Each row comes from the steps of one walk. Every step used is in the known rows, and no mark comes twice. Write the walk behind each row, first mark first.
Known rows
bafid fenuvig: .25  -.09  .11  -.01  .05  -.01  -.03  .18  .09  -.09  -.06  .22  -.09  .17  .03  .08  -.05  -.01  .28  .00  -.16  .05  -.09  .32  .01  .06  .25  -.01  .16  -.05  .12  .14  .01  -.16  .36  -.02  -.09  .00  .09  -.02  .05  .09  .44  -.05  .07  -.03
bulimip pakomi fenuvig bafid: .38  -.21  .18  -.16  .02  -.12  -.25  .09  .06  -.14  .01  .28  -.02  .26  .10  .13  .06  -.11  .66  -.03  -.09  .09  -.26  .29  .36  .15  .44  .24  .12  -.08  .15  -.13  .03  -.25  .49  -.14  -.03  .22  .02  -.11  -.06  .26  .09  -.10  .04  -.06
pakomi bulimip: .43  -.25  .05  -.23  -.02  -.01  -.11  .03  .07  -.13  .06  .31  -.11  .06  .04  .10  -.01  .10  .30  .05  -.09  .05  -.08  .24  .34  .07  .39  .08  .02  .01  .15  .10  .01  -.20  .36  .04  -.10  .27  .14  -.04  -.12  -.04  .57  -.15  .06  -.09
sanop pakomi fenuvig: .28  -.31  .06  -.20  .10  .02  -.03  .02  .18  -.10  .16  .19  -.14  -.09  .11  -.11  -.01  .08  .33  .11  -.10  .16  -.19  .18  .11  .15  .26  .05  -.03  -.04  .13  -.10  -.01  -.13  .47  .12  -.03  .21  -.03  -.01  -.12  .27  -.17  -.13  -.10  -.06
sanop bulimip: .39  -.25  .04  -.20  -.01  .04  -.07  .00  .11  -.10  .09  .22  -.01  .28  .04  .34  -.01  .20  .23  .10  -.11  .05  .03  .18  .26  .08  .25  .00  .15  -.02  .16  .15  -.04  -.04  .44  .05  -.01  .20  .23  -.01  -.12  -.02  .38  -.08  -.12  .02
bafid fenuvig pakomi sanop bulimip: .28  -.14  .20  -.01  .09  .03  -.22  .17  .01  -.17  .25  .33  .17  .35  .14  .48  -.03  -.03  .62  .02  -.06  .22  -.20  .30  .16  .18  .05  -.06  .23  -.07  .15  -.09  .01  -.07  .58  -.18  .02  -.10  .14  -.02  -.03  .04  .66  -.56  -.15  -.10
sanop deka: .33  -.13  .05  -.19  .03  -.12  -.07  -.04  .08  -.06  .10  .28  .02  -.07  -.13  -.08  .06  .19  .17  .18  -.09  -.09  .11  .24  .17  .12  .16  .00  .07  -.04  .16  .11  .09  -.09  .40  .08  .04  .18  .26  .03  -.14  .06  .25  -.06  -.10  .01
pakomi sanop bafid fenuvig bulimip: .43  -.12  .19  -.08  .17  -.05  -.19  .16  -.03  -.19  .16  .37  .45  -.03  .17  .25  .06  -.03  .70  .04  -.10  .20  -.29  .25  .46  .25  -.03  -.03  .14  -.10  .16  .01  .10  .00  .60  -.21  .02  .17  .42  .05  -.06  .05  .69  -.33  -.24  -.04
bafid sanop pakomi: .09  -.39  .08  .05  .12  -.03  -.02  -.12  .22  -.12  .06  .18  .08  .09  .11  .04  -.01  .25  .26  .17  -.18  .13  -.21  .05  .06  .10  .07  .06  .05  -.13  .10  -.07  -.17  .10  .36  .13  -.03  -.03  .01  .10  -.06  .12  .11  .04  -.10  -.02
fenuvig bulimip: .34  -.17  .10  -.24  .00  .07  .00  .09  .06  -.14  .06  .32  -.07  .05  .10  -.05  .03  .03  .35  .02  -.06  -.01  -.02  .22  .42  .14  .33  .10  .15  -.02  .22  .13  -.05  -.25  .39  -.12  .05  .17  .23  -.07  -.03  .08  .49  -.08  -.03  -.06
bulimip pakomi sanop deka: .33  -.27  .03  -.26  .04  -.13  -.40  -.07  .07  -.13  .16  .36  .22  .06  -.13  .09  .06  .18  .50  .20  -.03  -.04  .04  .33  .13  .19  .05  .03  .13  -.10  .08  -.16  .12  -.05  .54  .07  .01  .13  .40  .09  -.13  .09  .30  -.25  -.15  -.09
bafid fenuvig pakomi bulimip sanop: .32  -.12  .17  .00  .05  .04  -.25  .19  .04  -.16  .18  .27  .00  .23  .16  .41  .00  -.14  .71  -.04  .01  .10  -.20  .33  .17  .29  .50  .29  .16  -.14  .09  -.17  .01  -.22  .44  -.18  -.09  -.12  -.02  -.05  -.04  -.10  .69  -.37  .23  -.15
fenuvig pakomi: .21  -.18  .13  -.23  .03  .02  .01  .09  .10  -.12  .18  .18  -.23  .29  .09  .04  .06  .07  .32  .04  -.12  .02  -.09  .28  .19  .11  .35  .09  .19  .01  .19  .07  -.05  -.21  .44  -.11  .00  -.11  -.11  -.17  -.07  .15  .31  -.31  .03  -.09
sanop bafid fenuvig bulimip: .40  -.07  .16  -.07  .14  -.04  -.04  .19  .04  -.13  .09  .28  .28  -.02  .15  .24  .03  -.08  .55  -.01  -.11  .11  -.26  .19  .47  .22  .14  .02  .18  -.10  .15  .10  .02  -.03  .49  -.21  .02  .10  .32  .04  -.06  .05  .57  -.11  -.12  .02
fenuvig bulimip sanop deka: .40  -.17  .10  -.21  .02  .02  -.22  -.03  .01  -.07  .13  .32  .24  -.11  -.02  .03  .11  .11  .50  .10  .02  -.15  .17  .23  .36  .30  .30  .25  .16  -.17  .16  -.05  .08  -.17  .50  -.11  .11  .18  .39  .10  -.10  -.03  .39  -.03  -.04  -.01
bafid fenuvig bulimip pakomi sanop: .31  -.16  .14  -.07  .10  .02  -.30  .20  .02  -.22  .06  .42  .21  .13  .17  .20  -.01  -.09  .86  -.02  .01  .16  -.18  .41  .23  .21  .16  .09  .22  -.11  .12  -.23  .01  -.21  .50  -.20  -.01  .05  .41  .00  .06  .07  .69  -.22  -.03  -.17
pakomi bulimip sanop deka: .48  -.24  .04  -.20  .02  -.06  -.34  -.10  .01  -.08  .16  .30  .19  -.09  -.11  .20  .06  .15  .41  .15  .03  -.08  .09  .24  .30  .27  .37  .23  .01  -.12  .10  -.09  .11  -.12  .48  .07  -.02  .25  .32  .13  -.18  -.17  .48  -.15  .07  -.03
bulimip sanop: .27  -.23  .01  -.22  .00  .07  -.14  .02  .08  -.09  .00  .18  -.04  .25  .03  .11  .01  .16  .25  .08  -.14  -.07  .02  .29  .11  .18  .41  .21  .20  -.06  .12  .06  -.01  -.18  .44  .03  -.07  .08  .10  -.06  -.07  -.04  .22  -.04  .14  .02
pakomi fenuvig bulimip: .42  -.19  .12  -.27  .05  .07  -.08  .09  .05  -.14  .11  .33  -.12  -.02  .10  -.07  .04  -.09  .48  -.01  -.02  .07  -.08  .22  .40  .17  .40  .16  .05  -.03  .19  .04  .06  -.25  .49  -.09  .00  .21  .12  -.04  -.08  .24  .24  -.21  -.04  -.03
pakomi bafid fenuvig bulimip sanop: .45  -.14  .17  -.11  .07  .02  -.27  .19  -.05  -.15  .08  .35  .25  .05  .19  .21  -.01  -.13  .78  -.04  -.06  .08  -.28  .33  .47  .22  .26  .28  .18  -.13  .13  -.14  .07  -.23  .43  -.23  -.05  .19  .19  .05  -.02  .00  .59  -.09  .18  -.13

Which walk is each row?
.48  -.10  .17  -.06  .14  -.08  -.35  .09  -.05  -.11  .17  .38  .43  -.17  .03  .17  .04  -.06  .78  .06  .01  -.01  -.15  .29  .49  .28  .11  .21  .12  -.19  .12  -.20  .20  -.16  .45  -.17  .03  .22  .33  .17  -.09  .01  .53  -.13  .03  -.10
pakomi bafid fenuvig bulimip sanop deka
.44  -.26  .09  -.36  .00  -.04  -.27  .08  .01  -.20  .14  .37  .07  .12  .15  .10  .06  -.05  .74  -.02  -.05  .06  -.30  .25  .61  .12  .20  .20  .14  -.07  .15  -.20  .01  -.24  .39  -.13  -.02  .28  .23  -.03  -.10  .16  .44  -.06  .06  -.21
fenuvig bulimip pakomi bafid
.30  -.25  .24  .17  .17  -.26  -.25  -.07  .05  -.08  .03  .36  .31  -.04  -.04  .09  .09  .02  .49  .13  -.12  .06  -.19  .14  .35  .14  .09  .16  .01  -.17  .15  -.04  .14  .00  .50  -.05  .05  .18  .00  .13  -.12  .28  .14  -.16  -.17  .04
pakomi fenuvig bafid sanop deka
.36  -.11  .11  -.05  .12  -.10  -.06  .11  .10  -.10  .05  .19  .17  .09  .04  .25  -.01  .04  .34  .06  -.20  .11  -.26  .21  .21  .13  .10  -.04  .15  -.05  .11  .15  .06  .04  .47  -.05  -.08  .06  .17  .03  -.09  .06  .37  -.06  -.09  .07
sanop bafid fenuvig
.27  -.41  .07  .04  .02  -.03  -.31  -.12  .24  -.12  .04  .29  .19  .47  .01  .60  -.03  .19  .51  .09  -.11  .13  -.13  .08  .12  .12  .13  .17  .18  -.17  .06  -.09  -.08  .15  .42  .12  -.08  -.06  .21  .12  -.12  -.01  .32  .00  -.06  .03
bafid sanop bulimip pakomi
.38  -.34  .10  -.28  .09  .06  -.20  .02  .02  -.17  .22  .24  .23  -.10  .25  .06  .06  .09  .68  .07  -.03  .10  -.31  .17  .62  .26  .22  .26  .07  -.14  .18  -.28  -.05  -.18  .46  -.12  .03  .32  .16  .03  -.13  .06  .26  -.07  .01  -.20
fenuvig bulimip sanop pakomi bafid
.11  -.34  .20  .19  .14  -.14  .01  -.03  .14  -.16  -.01  .19  .25  .12  .23  .03  .06  .15  .42  .08  -.19  .16  -.32  .07  .38  .11  .11  .13  .07  -.17  .18  -.09  -.17  .01  .39  -.09  .04  .09  -.01  .00  -.02  .16  .23  .04  -.14  -.08
fenuvig bafid sanop pakomi
.39  -.34  .23  .19  .09  -.09  -.23  -.03  .11  -.13  .03  .33  .31  .31  .12  .48  .01  .03  .55  .06  -.15  .23  -.28  .06  .41  .13  .21  .17  .10  -.14  .16  -.01  .04  .03  .51  -.08  .00  .17  .01  .08  -.11  .18  .25  -.19  -.19  .06
pakomi fenuvig bafid sanop bulimip
.51  -.27  .10  -.29  .09  .06  -.28  .00  .03  -.12  .23  .25  .24  .04  .11  .26  .07  -.02  .63  .05  -.02  .13  -.21  .16  .47  .39  .36  .30  .09  -.14  .14  -.06  .11  -.04  .63  -.12  .01  .27  .20  .03  -.19  .07  .11  -.22  -.04  .08
pakomi fenuvig bulimip sanop bafid
.35  -.22  .07  -.28  -.02  .04  -.17  .10  .10  -.17  .06  .34  -.06  .18  .10  .09  .06  .01  .61  -.02  .00  .00  -.05  .27  .36  .16  .39  .20  .21  -.07  .15  -.07  -.05  -.22  .42  -.12  -.01  .11  .29  -.07  -.04  .09  .43  .01  .02  -.11
fenuvig bulimip pakomi
.31  -.32  .06  -.29  .07  -.05  -.07  .00  .09  -.13  .15  .21  .03  -.07  .16  -.11  .02  .15  .37  .13  -.18  .12  -.34  .15  .44  .09  .09  .01  -.03  -.04  .17  -.13  -.04  -.11  .37  .05  -.04  .32  -.02  .01  -.14  .16  .11  -.05  -.07  -.17
sanop pakomi bafid
.26  -.37  .21  .10  .06  -.16  -.33  -.02  .13  -.14  -.05  .35  .17  .36  .11  .27  .01  -.04  .71  .01  -.13  .16  -.35  .20  .27  .15  .25  .31  .13  -.18  .12  -.16  .00  -.06  .46  -.07  -.08  .06  -.04  .01  -.04  .27  .13  -.08  .02  -.02
bulimip pakomi fenuvig bafid sanop
.34  -.29  .04  -.29  -.02  -.02  -.27  .03  .14  -.14  .05  .27  -.18  .23  .01  .13  -.01  -.03  .51  .01  -.07  .04  -.15  .31  .04  .14  .40  .18  .09  -.05  .08  -.10  .08  -.17  .47  .11  -.13  .10  .05  -.04  -.13  .22  -.03  -.12  .06  -.02
bulimip pakomi fenuvig
.42  -.28  .02  -.21  .02  .06  -.20  -.02  .04  -.15  .15  .32  .20  .28  .03  .35  -.02  .22  .32  .10  -.11  .15  .00  .23  .26  .14  .10  -.06  .13  -.04  .15  .06  .01  -.05  .54  .02  .01  .24  .31  .00  -.14  -.02  .50  -.31  -.23  -.02
pakomi sanop bulimip
.51  -.26  .16  -.11  .00  -.08  -.31  .06  .09  -.14  .08  .30  .13  .35  .12  .48  .02  -.06  .71  -.01  -.05  .17  -.23  .21  .46  .20  .39  .18  .15  -.13  .16  -.17  .03  -.13  .54  -.11  .02  .29  .17  -.05  -.13  .18  .18  -.15  -.13  -.02
sanop bulimip pakomi fenuvig bafid
.43  -.09  .19  -.10  .09  -.01  -.13  .22  -.03  -.18  .07  .38  .12  -.03  .17  .08  .00  -.14  .65  -.04  -.10  .12  -.34  .30  .53  .09  .13  .08  .14  -.05  .15  -.03  .10  -.25  .37  -.20  -.04  .24  .17  .00  -.02  .13  .66  -.12  .03  -.15
pakomi bafid fenuvig bulimip
.34  -.23  .09  -.13  .10  -.14  -.36  .09  .05  -.16  .13  .29  .37  .23  .05  .41  .00  .04  .68  .05  -.12  .21  -.36  .33  .15  .23  -.02  -.01  .20  -.14  .04  -.14  .09  .05  .57  -.04  -.07  .05  .34  .06  -.09  .04  .42  -.25  -.13  -.02
bulimip pakomi sanop bafid fenuvig
.29  -.31  .04  -.29  .00  -.03  -.29  .03  .06  -.17  .08  .32  .06  .31  .03  .12  .02  .13  .48  .07  -.09  .04  -.10  .38  .09  .13  .19  .06  .19  -.04  .09  -.09  .00  -.16  .48  .04  -.06  .11  .24  -.04  -.06  .10  .37  -.22  -.04  -.11
bulimip pakomi sanop
.18  -.26  .22  .15  .11  -.15  -.04  -.01  .07  -.14  -.11  .25  .18  .31  .11  .14  .03  .11  .34  .03  -.24  .07  -.22  .15  .38  .07  .17  .15  .18  -.12  .16  .10  -.07  -.09  .38  -.11  .01  .06  -.02  -.02  -.01  .15  .43  -.01  -.03  -.01
fenuvig bafid sanop
.31  -.20  .14  -.30  .05  -.03  -.11  .08  -.02  -.15  .24  .24  -.13  .23  .11  .01  .07  -.01  .49  .03  -.15  .07  -.33  .26  .42  .06  .19  .10  .11  .01  .18  -.03  .03  -.23  .42  -.13  -.06  .04  -.20  -.15  -.13  .21  .33  -.36  .07  -.20
fenuvig pakomi bafid
.25  -.18  .13  .02  .10  .12  -.08  .16  .10  -.14  .09  .20  .19  -.07  .26  .15  .01  -.02  .66  .03  -.01  .12  -.17  .22  .21  .29  .31  .20  .17  -.20  .13  -.22  -.11  -.15  .44  -.16  .02  .03  .26  .06  .05  -.03  .37  .02  .03  -.11
bafid fenuvig bulimip sanop pakomi
.52  -.22  .10  -.06  .07  -.07  -.30  .09  .03  -.11  .11  .25  .32  .08  .09  .55  -.02  .02  .60  .04  -.09  .15  -.27  .21  .32  .30  .33  .18  .10  -.16  .08  -.06  .09  .03  .52  -.05  -.11  .15  .27  .10  -.12  -.21  .59  -.17  .10  .01
pakomi bulimip sanop bafid fenuvig
.33  -.23  .07  -.22  .08  -.10  -.23  -.06  .03  -.10  .15  .36  .20  -.05  -.13  -.06  .07  .22  .26  .18  -.08  -.01  .08  .30  .18  .16  -.01  -.05  .06  -.03  .12  .04  .13  -.11  .53  .06  .07  .22  .35  .06  -.14  .08  .37  -.32  -.24  -.03
pakomi sanop deka
.37  -.37  .10  -.02  .07  -.05  -.28  -.10  .10  -.10  .07  .32  .29  .31  .06  .47  -.03  .21  .42  .14  -.20  .19  -.25  .08  .43  .03  -.03  .09  .06  -.13  .11  .00  .04  .13  .40  .12  -.11  .18  .08  .12  -.18  .04  .41  -.14  -.11  -.02
pakomi bafid sanop bulimip
.34  -.35  .14  -.12  .07  -.07  -.34  -.02  .06  -.20  .05  .41  .24  .20  .14  .21  .06  .00  .81  .00  -.07  .12  -.38  .18  .53  .13  .08  .27  .15  -.18  .11  -.22  -.01  -.03  .36  -.06  -.07  .10  .15  .07  -.09  .13  .48  -.06  .06  -.17
fenuvig bulimip pakomi bafid sanop
.37  -.31  .02  -.33  .06  -.12  -.33  -.05  .06  -.15  .16  .26  .31  .26  .01  .28  .05  .18  .54  .12  -.13  .15  -.25  .25  .26  .22  .03  .05  .12  -.08  .10  -.10  .08  .08  .58  .04  -.03  .18  .33  .01  -.18  .06  .31  -.26  -.17  -.02
bulimip pakomi sanop bafid
.47  -.29  .04  -.26  -.03  .01  -.32  .01  .16  -.11  .16  .30  -.04  .32  .02  .47  -.04  .03  .55  .05  .00  .13  -.12  .22  .14  .17  .38  .13  .10  -.09  .11  -.12  .04  -.03  .54  .10  -.06  .18  .19  .01  -.16  .14  .06  -.18  -.07  .03
sanop bulimip pakomi fenuvig
.32  -.09  .12  -.08  .03  .02  -.17  .22  .10  -.15  .00  .34  .03  .15  .14  .20  .00  -.13  .74  -.06  -.01  .05  -.17  .32  .22  .17  .32  .17  .28  -.12  .10  -.09  -.04  -.22  .40  -.18  -.03  -.02  .33  -.02  .05  .09  .59  .03  .07  -.12
bafid fenuvig bulimip pakomi
.34  -.42  .07  -.01  .04  -.01  -.41  -.10  .24  -.07  .09  .33  .14  .40  .02  .62  -.07  .06  .63  .09  -.03  .18  -.21  .12  .04  .18  .22  .21  .09  -.19  .06  -.18  .02  .16  .51  .14  -.10  .02  .12  .16  -.16  .14  .10  -.13  -.09  .07
bafid sanop bulimip pakomi fenuvig
.36  -.32  .03  -.18  .04  -.02  -.07  -.01  .15  -.15  .15  .23  -.06  -.12  .13  .01  .00  .15  .38  .13  -.09  .15  -.17  .15  .33  .13  .33  .06  -.08  -.03  .16  -.11  -.12  -.13  .37  .09  -.04  .27  .14  .00  -.12  -.01  .38  -.13  -.05  -.15
sanop pakomi bulimip
.30  -.21  .12  -.06  .13  -.08  -.06  .11  .08  -.13  .11  .21  .11  -.07  .17  .01  -.05  .00  .51  .09  -.19  .20  -.43  .22  .29  .05  .01  -.01  .02  -.09  .13  -.19  .00  -.09  .36  .00  -.10  .19  .01  .07  -.03  .15  .25  -.05  -.02  -.19
sanop pakomi bafid fenuvig
.33  -.20  .13  -.23  .00  -.01  -.11  .06  .06  -.17  .25  .28  -.19  .16  .12  .17  .05  .00  .47  .02  -.05  .08  -.15  .25  .38  .13  .43  .15  .05  .01  .20  -.02  -.07  -.21  .43  -.12  -.03  .03  -.03  -.13  -.10  .03  .61  -.40  .08  -.20
fenuvig pakomi bulimip
.37  -.09  .16  -.06  .10  -.11  -.39  .11  .01  -.17  .14  .47  .40  -.11  .01  .17  .05  -.07  .86  .08  .05  .05  -.06  .36  .24  .27  -.01  .05  .16  -.19  .10  -.26  .11  -.13  .53  -.16  .08  .09  .55  .14  .00  .08  .65  -.25  -.17  -.14
bafid fenuvig bulimip pakomi sanop deka
.45  -.23  .12  -.29  .05  .02  -.17  .01  .04  -.10  .15  .22  .29  .09  .12  .24  .11  .10  .52  .03  -.09  .02  -.12  .16  .53  .35  .30  .29  .19  -.12  .18  .01  .00  -.01  .56  -.17  .03  .21  .34  .01  -.15  -.07  .37  -.05  -.05  .04
fenuvig bulimip sanop bafid
.37  -.12  .13  -.10  .08  -.07  -.16  .16  .00  -.13  .01  .29  .03  .10  .07  .08  -.07  -.05  .45  .02  -.20  .11  -.36  .33  .30  .01  .11  .01  .10  -.04  .10  .03  .12  -.17  .34  -.03  -.11  .16  .03  .01  -.05  .11  .45  -.11  .07  -.11
pakomi bafid fenuvig
.38  -.27  .05  -.30  .11  -.09  -.19  -.02  .02  -.14  .17  .21  .26  .16  .02  .14  .07  .23  .30  .14  -.19  .14  -.21  .20  .34  .19  .02  -.05  .09  -.02  .14  .10  .07  .05  .58  .02  .00  .25  .25  -.03  -.19  .04  .37  -.33  -.23  .02
pakomi sanop bafid
.36  -.26  .10  -.21  -.02  .06  -.23  .03  .04  -.15  .24  .25  -.07  .24  .10  .30  .04  .02  .58  .02  .00  .05  -.13  .25  .29  .28  .55  .35  .12  -.08  .15  -.12  -.05  -.20  .49  -.13  -.07  .00  -.03  -.12  -.11  -.09  .53  -.39  .18  -.13
fenuvig pakomi bulimip sanop
.31  -.10  .15  -.02  .03  .10  -.15  .19  .03  -.12  -.02  .29  .13  .10  .16  .19  -.02  -.08  .59  -.02  -.03  .03  -.08  .32  .22  .25  .42  .27  .26  -.18  .10  -.03  .02  -.26  .41  -.22  -.02  .04  .26  .00  .04  -.05  .57  -.02  .12  .00
bafid fenuvig bulimip sanop
.44  -.29  .03  -.23  -.02  .05  -.25  -.01  .03  -.14  .10  .26  .02  .14  .04  .24  .00  .12  .40  .08  -.05  .02  -.01  .29  .30  .21  .52  .30  .08  -.08  .11  -.04  -.01  -.19  .43  .02  -.11  .23  .18  -.01  -.13  -.15  .52  -.12  .18  -.05
pakomi bulimip sanop
.37  -.28  .03  -.26  .02  -.02  -.18  -.06  .08  -.08  .11  .15  .20  .24  .00  .28  .05  .23  .29  .13  -.16  .01  -.14  .17  .29  .27  .28  .21  .16  -.10  .13  .07  .03  .04  .52  .01  -.04  .15  .21  .02  -.20  -.07  .18  -.06  .00  .09
bulimip sanop bafid
.25  -.17  .15  -.23  .10  -.09  -.23  -.03  -.01  -.14  .35  .32  .13  .06  -.05  -.02  .12  .10  .47  .16  -.06  -.01  .00  .29  .19  .22  .02  -.01  .11  -.05  .19  -.05  .09  -.13  .61  -.08  .08  -.01  .14  -.01  -.14  .17  .38  -.56  -.18  -.11
fenuvig pakomi sanop deka
